Every row comes from one small tree of marks. Brackets hold a mark, then the marks that hang from it, in alphabetical order. Every link used is in the known rows. Which tree was each row made from?
Known rows:
{kosu lusi}: [  3  -5  25 -14  16 -15   2  -4  -2   4 -17  -3  16  11  11  -2  -4 -16
   3  14 -11   1  10   2  13   2 -23  11  16]
{beziro {neme {lusi {kosu suge}}}}: [ 10  35   4  -5  10 -29  19   5  -2   4 -37 -23   0 -27  19 -10 -27  23
 -18  18 -20 -16  10  49   1   8  24  15  26]
{rolek {lafez lusi suge}}: [-34  -4   3 -12  14   8 -17  -7 -31 -36  16  15 -23  30 -51 -13  14  -5
  35   7 -34  21 -16  19  15  14  23  -8 -12]
{neme beziro suge}: [ 53   3 -15   5  21  30  -4 -17 -23  10 -15  18  -9   3 -19   8 -30   1
 -17  32 -14   0  35  24 -24  -4  -2 -12   5]
{lusi kosu lafez}: [ -4  39  38   9  12  -6   3  -1  10  -9  -5 -42   9 -25   7 -12 -21 -41
   7  11  -9 -44  20  16  11   7  20   5   0]
{kosu suge}: [  4  -6 -16 -21  17 -27   3  -2   4   5 -20   7   4   4   5  18 -18   5
   5  16  -3   4  13  16   7  17   1   5   8]
{nivi suge}: [ -3  -5  16  -3  11 -12  -1 -11  -7  -6   5  -5  11   3   6  19   3   7
  -2 -12  -6  -5 -14  10 -12  -9  -7 -20  27]
{rolek lafez}: [ -9  15  -9  11   7  11  -2 -13 -15 -13  22   1   2  14  -7  -1  22  -5
  11  10 -25  16 -16  -4   0  -8  15 -12  -8]
{lusi kosu {lafez suge}}: [-22  32  46  -2  11  -7   3  -4  -5 -25 -15 -35   0 -17 -12 -16 -31 -45
  27   4 -13 -52  19  33  22  16  22   3  -5]
{suge lafez}: [ -3  -7  15  20   0  -5 -19   4   3   9   6  11  13  -1 -12   6 -18  -2
   3  -3  -5  -7  15 -15  -1  -3  16   9 -18]
{nivi fino {lusi kosu lafez} suge}: [-25  38  46  20  16 -51  -8 -30  -1 -33  -3 -19  -2 -32   4  51 -18 -19
  -3  -2 -12 -49  -1  40  20 -22  -3 -40  36]
{nivi {fino kosu} {lusi lafez} suge}: [-20  24  38  17   8 -41 -21 -34   4 -29  13 -10   2 -38  -4  56  -6 -13
  -6  -9 -12  -7  -9  33  23 -35  -5 -58  43]
{nivi lusi {suge lafez}}: [-11  -5  36  24   5 -40 -18 -27   5  -6  16  22   5  -1 -10  36  -1   3
  -5 -14 -19  -4 -11  -6   9 -10  -2 -32  30]
{neme beziro}: [ 37   1   8   1   6   0  -3 -16  -8   5 -12  22   6   4  -8   8 -16  14
 -14   6  -4  -6  13  20  -6   1   3 -14   4]
{pafo {nivi fino}}: [-10   3  -8   5  10 -26 -13 -33  11 -13   7  -6  -4 -22   4  20 -25  16
  -4   4   7   2  -1  24   5  -9  -8 -16   5]
{beziro neme}: [-15  22  10   3  -3 -18   0  26  -6  10 -15 -12  -2 -26   9 -14 -11  18
  -8   7  -6  -9  -6  14   5 -10  19   9  17]
{suge {kosu fino} {lafez lusi}}: [ -7 -29  44 -10  36 -16 -46  23  -1  17  13  12  -1   8 -36   2 -25 -15
  24  14 -12  -8  40 -16  11  13  28 -10 -24]
{kosu fino suge}: [ 12 -14  -5 -51  28 -35  -9   8  -2  33 -42  10  -2  -5   6  35 -20 -11
  17  38  -3   2  28   8   5  20  -3  -6  -8]
{fino {kosu suge}}: [ 10  -2 -10  -8   8 -23  -1  -3  13   6   4   0   5 -11  -2  15  -5  -6
  -7   6  -8  18   5  10   8   8  10 -24  14]
{lafez lusi}: [ -9 -15   4 -14  10  -1 -18  11  -1  -7   4   7 -19  11 -30 -13   2   6
   4   6  -6  15   1   7   6  16   7   8   1]
{neme beziro lusi suge}: [ 80   8 -23  -2  23  43   8 -44 -25   3 -31  14  -6   6 -13   6 -33  19
 -28  37 -26  18  43  52 -32  -2  -5  -1  12]
{neme beziro {lusi kosu} suge}: [ 80  23 -13   9  25  33  17 -42 -22   1 -29   0  -8   0  -9   0 -37   6
 -33  37 -29 -12  46  56 -33   8   4  -7  12]
{lusi kosu}: [  1  19  12  14   4 -12  12   3   4  -3   2 -17  -3  -7   5  -8  -5 -17
  -7   0  -5 -38   4   5  -1  12  11  -6  -1]
{kosu fino {lusi lafez} suge}: [ 10  -3  41 -69  50 -44 -15   0   1  32 -64 -14  23  -8  19  30 -37 -46
  31  61 -16  -2  50  18  29  19 -18  14   8]
{beziro {neme {lusi kosu} suge}}: [ 20  40  -6  10  12   9  16   4 -16   6 -29 -30 -14 -29   8 -20 -27  11
 -23  31 -26 -14  21  43 -17  -5  19  14  22]
{rolek {lafez {suge kosu}}}: [-29   6  10   4  20   6  -4 -14 -30 -35  25   5  -3  25 -26  -7   8 -14
  36   0 -31   2 -11  15  15   1  23 -25  -8]
{suge {kosu fino lusi} lafez}: [  3 -22  60 -10  41 -27 -30  10  -2  26  -4   3  29   8  -2  11 -30 -33
  23  21 -17 -19  47 -20  16   2   4  -8 -12]
{kosu fino}: [  8  -8  11 -30  11  -8 -12  10  -4  28 -20   2  -6  -8   1  16  -2 -16
  12  22   0  -3  15  -9  -1   4  -4 -11 -17]
{fino {kosu {suge {lafez lusi}}}}: [  4 -15   1  -2  12 -26 -23   5  14   8  11  11   3  -6 -25  13 -15  -4
  -3   6 -13  22  16   4  11  16  23 -15   3]

Write each row's tree:
[  5  28  34 -32  34 -34  -4   6  10  18 -38 -35   7 -29  12  15 -37 -49
  22  42 -11 -42  42  22  16  23  18   0  -7] => {lusi {kosu fino suge} lafez}
[-11 -19  35   8  35 -33 -30 -33  17 -10  36  -4  11  -1 -13   5 -25  13
   5 -10 -13   7   1  10   3   4  11 -29  26] => {pafo {nivi {suge kosu {lafez lusi}}}}
[ 10 -12  19  -7  20 -38 -12  -4  12  15  -5   4  26  -2   0  18 -19 -19
  -3  15 -19  15  23   2  17  10   2 -10  15] => {fino {kosu lusi {suge lafez}}}
[ -6 -12  32   2  15 -17 -33  20   3  16   0   7  -7   1 -33  -2 -21 -16
   8  13 -13 -21  27 -10   4  20  26   6 -26] => {suge {lafez {lusi {kosu fino}}}}
[ -5  20   1  19   7   2 -13  26 -16  19 -14  -8  -6 -28  -7 -11 -33   7
  -9  26 -17  -8  23   7 -10 -16  24  15   6] => {beziro {neme {suge lafez}}}
[ -6   6  45 -13  11  -9  -8 -10   3  -9  -4 -20  16 -11  -7  -5  -9 -40
  12   5 -18   6  12  16  28   0  -3 -14  17] => {fino {kosu {lusi {lafez suge}}}}
[  5  11  39  -5  12  -8  -8  -8  12   2   3 -25  22 -16   5  -4  -3 -37
   0  10 -16  12  13   5  21  -6  -4 -13  20] => {fino {kosu {lusi lafez}}}
[-21  17  28  10  19 -50 -21 -60  17 -27  11 -11  -1 -34   5  41 -23   4
   0   2  -8   0 -10  36  22 -20 -15 -40  40] => {pafo {nivi fino {lusi lafez} suge}}
[ 12  -7  10 -20  21 -34   1  -7  11   9  -9  -3  18  -3   7  14  -7 -18
  -6  16 -15  19  13  11  18  11  -8 -16  26] => {fino {kosu lusi suge}}
[  0  -8  11 -37  30 -32 -14  19   2  12 -21   0 -23   2 -23   3 -15 -14
  10  31 -11 -14  22  16   9  39  14  -2  -5] => {lafez {lusi {kosu fino suge}}}
[  9 -20   7 -36  28 -39 -25  10   1  40 -36  18   8  -5  -4  39 -35 -12
  20  36  -7  -4  40  -4   5  19  10   1 -22] => {kosu fino {suge lafez}}
[-15  16   2   9  18   2  -9  -2 -14 -21  27  -4 -16  19 -28 -16  21 -10
  10  14 -33   5 -13   6   5  12  28 -10  -8] => {rolek {lafez {lusi kosu}}}
[-11   0   9   8   7 -24 -12 -12 -10 -18  12  -9   9 -20   1  49  -4   9
 -12 -18   0  -9 -13  31  -8 -31  -5 -49  26] => {nivi {fino kosu} suge}
[ 19  28 -14   1  10  17   8   3 -19   7 -30 -18 -13 -24   5 -15 -24  22
 -19  31 -23  10  19  40 -16 -12  12  19  23] => {beziro {neme lusi suge}}
[ -7  46  34  -4   6 -12  12   1 -10 -13 -37 -37   0 -35   6 -25 -33   4
   2  13 -23 -27  13  58  12   2  30  19  18] => {beziro {neme {lusi kosu {lafez suge}}}}
[-23  32  45  10   4 -28   0 -22   5 -27  -6  -9 -17 -18 -16   0 -14 -39
  15   5 -20 -34   6  22  39  13  10 -15  12] => {nivi {lusi kosu {lafez suge}}}
[ 50  -3  -3  20  20  25 -19 -15 -21  17 -10  26   2   3 -27  12 -44   0
 -15  30 -18  -6  48  12 -25  -5   9  -5  -8] => {neme beziro {suge lafez}}
[  3   5  30 -40  39 -37  -2 -10   7   4 -44 -16  30   0  18  13 -34 -31
  19  40 -17   1  36  26  29  14 -14  25  24] => {kosu {lusi lafez} suge}
[  9   3  18 -15  26 -43  -8  12   4  29 -28  -3   4 -11   2  23 -34 -27
   9  28 -11 -42  36   2   3  27  19  -5 -19] => {lusi {kosu fino {suge lafez}}}
[ 15 -19  19 -66  44 -49  -8   4  -4  37 -59   6  15   6  17  33 -24 -26
  20  53 -14   2  38   9  18  23 -25   6   8] => {kosu fino lusi suge}
[ -4   5  54  -8  37 -11  -6  -4   3  -9   1 -26  27   3  10 -10 -19 -34
  19  14 -14 -14  30   8  26  -2  -3  -1  19] => {suge {kosu {lusi lafez}}}
[-13  13  -5  -2  26 -11  -7  -3 -12 -18  16   0 -13  20 -26  -6  12  -9
  13  23 -34   7  -6  14   8  21  28  -8  -4] => {rolek {lafez {lusi {kosu suge}}}}
[ 45 -12   0  11  26  24 -31  -6 -21  13  -8  31 -10  10 -48   4 -43   5
 -12  34 -22   4  48  16 -20   5  14   0  -8] => {neme beziro {suge {lafez lusi}}}
[-24 -14  31 -37  19 -17 -16  17 -19 -12 -20   6 -36  10 -50 -13 -15 -22
  31  11 -15 -27  13  29  18  41  16  -7 -16] => {lafez {lusi {kosu fino}} suge}
[ -7  30  31  17  13 -39  -7 -49  34 -13  16 -20  -9 -32   4  -2 -17 -19
  -3  11 -14  -7   0  12  30   9   2 -22  23] => {pafo {nivi {lusi kosu lafez}}}
[-35  -6  14  -7  28   7 -18  -5 -31 -40  29  11 -19  34 -51 -18  10  -9
  40   4 -36  15  -9  21  21  14  30 -19  -7] => {rolek {lafez lusi {suge kosu}}}
[ 50   0  -1   9  37  28  -5 -15 -23   3   1  12  -3   8 -19   3 -34  -3
 -11  28 -18  -8  44  25 -18  -4   6 -26  11] => {neme beziro {suge kosu}}
[-19   2  28  36   1 -51 -30 -28   1 -18  23  19   2 -24 -15  65  -9   4
 -15 -20 -13  -8  -9  14  12 -32   0 -59  29] => {nivi {fino kosu} lusi {suge lafez}}
[ -9 -14  42  17  26 -19 -18  -6  -4  -6  24  -2  27   7  -3  19 -17   1
   8 -19 -12 -18   8  -1  -7 -12  14 -27  19] => {nivi {suge kosu lafez}}
[  4  39  21  -5   3  -4   3   1  -3  -1 -32 -31   7 -36  14 -17 -24  16
  -7  17 -17   3  11  43   7 -12  23  24  21] => {beziro {neme {lusi lafez}}}
[  3 -29  10 -45  34 -40 -36  18   0  35 -34  23  -4   2 -24  31 -33  -8
  22  40 -11   6  41   0   8  30  14   7 -21] => {kosu fino {suge {lafez lusi}}}
